Each row comes from the steps of one path. Every step used is in the known rows, and no mark comes twice. Write the path behind each row, first mark first.
Known rows
vebenip, subo, zeriv, nebe, sali, karoza: -3  0  -6  18  19  -17  14  -3  -12  -14  0  3  -10  -6  30  23  20  -2  10  5  -39
gabi, sali, subo, zeriv: 0  7  9  7  21  0  -7  19  -10  -3  21  -15  -3  -17  -19  10  -1  -12  1  -13  19
sali, zeriv: 12  9  -10  14  27  -7  -27  -13  20  -4  5  -1  -6  20  -6  12  -1  18  -4  -16  -2
gabi, sali, subo, zeriv, nebe: 2  22  -7  8  20  7  -16  15  -17  0  11  -9  -5  -19  -10  33  8  -14  5  -9  2
gabi, sali, karoza, subo, zeriv: 10  -4  4  -7  22  6  -16  -17  -11  -14  15  -13  -6  4  -10  13  -7  -19  -16  6  18
sali, vebenip, nebe, zeriv, subo: 3  0  -11  17  14  14  6  -10  -3  19  -19  -10  12  23  -1  21  1  14  -22  -5  45
vebenip, subo, zeriv: 6  -12  3  15  25  -11  10  -5  5  -4  -17  17  -3  -2  -16  3  9  9  10  -13  1
nebe, zeriv: 7  16  2  24  28  -13  -7  -10  11  11  -14  5  -1  19  -11  22  -12  14  -14  -11  21
vebenip, nebe, sali: 0  -3  -4  6  -5  -17  17  -4  4  1  -12  -10  21  17  -5  13  2  0  -3  8  7
karoza, sali, subo, zeriv, nebe: -5  23  3  2  20  -13  -18  8  -16  3  4  -7  -8  -13  -6  23  34  2  -14  -9  -7
subo, zeriv, nebe, sali: -7  2  -15  11  0  -21  7  11  -4  -1  -11  6  5  9  -4  17  6  -1  1  1  -10
nebe, sali: 3  1  -8  13  5  -23  13  6  12  3  -7  0  11  26  -7  2  -10  2  -5  -1  -1
nebe, sali, vebenip, subo, zeriv: -4  -18  1  15  8  -8  32  14  9  9  -11  -1  1  0  -2  3  18  10  0  -12  -2
karoza, subo, zeriv, nebe, sali: -2  -4  -17  1  4  -18  3  -10  -10  4  -11  -5  4  17  -12  16  3  -6  -13  13  -3
gabi, subo: 26  -2  -24  26  12  6  -6  -25  17  -1  -18  -3  7  26  -20  4  -14  3  -13  -8  23
subo, zeriv, nebe, sali, karoza: -3  7  -11  17  9  -16  4  3  -12  -17  7  1  -6  -3  29  22  9  -4  -1  6  -25
nebe, sali, subo, zeriv: -11  -5  8  14  12  -26  13  17  -10  0  13  -9  -4  -7  -9  -5  7  2  -4  -7  6
sali, karoza, subo, zeriv, nebe: 13  9  -12  -1  19  8  -18  -28  -17  -11  -1  4  -15  1  1  25  6  -3  -14  9  -5
vebenip, nebe, sali, karoza: 2  1  1  10  3  -13  11  -10  -5  -15  5  -12  6  7  27  19  8  -3  -5  10  -11
subo, zeriv: 4  -3  -2  8  13  -12  -3  2  6  -6  -9  14  -3  4  -19  2  -2  8  -5  -11  17

Write each row's path
3  2  -13  24  30  -8  -6  -12  -5  11  -16  6  5  36  -9  5  -14  14  -15  -4  39
nebe, zeriv, subo
13  8  -14  -3  19  -2  -8  -34  -15  -5  6  -9  -4  22  13  19  -3  -8  -20  20  -22
zeriv, nebe, sali, karoza, subo
13  13  -6  12  28  3  -30  -1  19  -4  15  -20  1  17  -13  24  -6  -6  2  -16  2
gabi, sali, zeriv
7  13  -22  9  -2  10  15  14  13  16  -11  -4  5  14  8  26  5  3  -11  -6  -14
zeriv, nebe, sali, vebenip
24  5  -4  -4  27  9  -16  -42  -6  -8  5  -3  -10  20  2  8  -13  2  -22  10  -1
sali, karoza, subo
2  18  -10  13  21  0  -11  5  -16  -1  3  5  -13  -15  -3  21  13  5  0  -8  -7
sali, subo, zeriv, nebe
0  -14  4  -1  11  -17  4  -21  -11  -10  8  -8  -5  12  -1  -1  0  -4  -19  13  6
nebe, sali, karoza, subo, zeriv
-3  -11  -21  19  21  -18  -5  -6  3  1  6  -11  7  43  2  -9  -3  10  -6  -3  12
nebe, sali, zeriv, subo
1  3  -9  8  28  -17  -24  -11  3  -1  3  -15  3  41  -6  -1  17  13  -23  -9  18
karoza, sali, zeriv, subo
6  3  -11  12  -1  2  20  16  19  15  -3  -6  7  18  4  7  -1  8  -15  -9  0
nebe, sali, vebenip
14  -1  -29  23  6  5  -10  -14  -1  -3  -21  4  0  5  -17  22  6  -2  -9  -5  9
gabi, subo, zeriv, nebe
1  -4  -16  -2  -7  5  15  1  2  17  -6  -9  1  12  -5  17  10  1  -24  3  2
karoza, subo, zeriv, nebe, sali, vebenip
8  2  -22  13  29  7  -27  -3  3  -3  13  -15  6  34  -9  7  -10  -5  -1  -10  21
gabi, sali, zeriv, subo
10  -5  -6  15  15  2  31  6  14  16  -15  -2  3  15  4  7  10  10  1  -12  -17
nebe, sali, vebenip, subo
8  5  -15  11  19  14  7  3  1  8  -19  14  -9  -9  -2  28  23  9  4  -14  -18
sali, vebenip, subo, zeriv, nebe
13  13  -12  -5  19  13  -24  -19  -16  -11  8  -8  -6  -3  -3  35  2  -21  -9  9  -2
gabi, sali, karoza, subo, zeriv, nebe
-2  -5  -4  13  8  -21  -3  -10  14  -3  4  -21  9  20  2  20  12  10  -4  -3  -3
vebenip, nebe, sali, zeriv
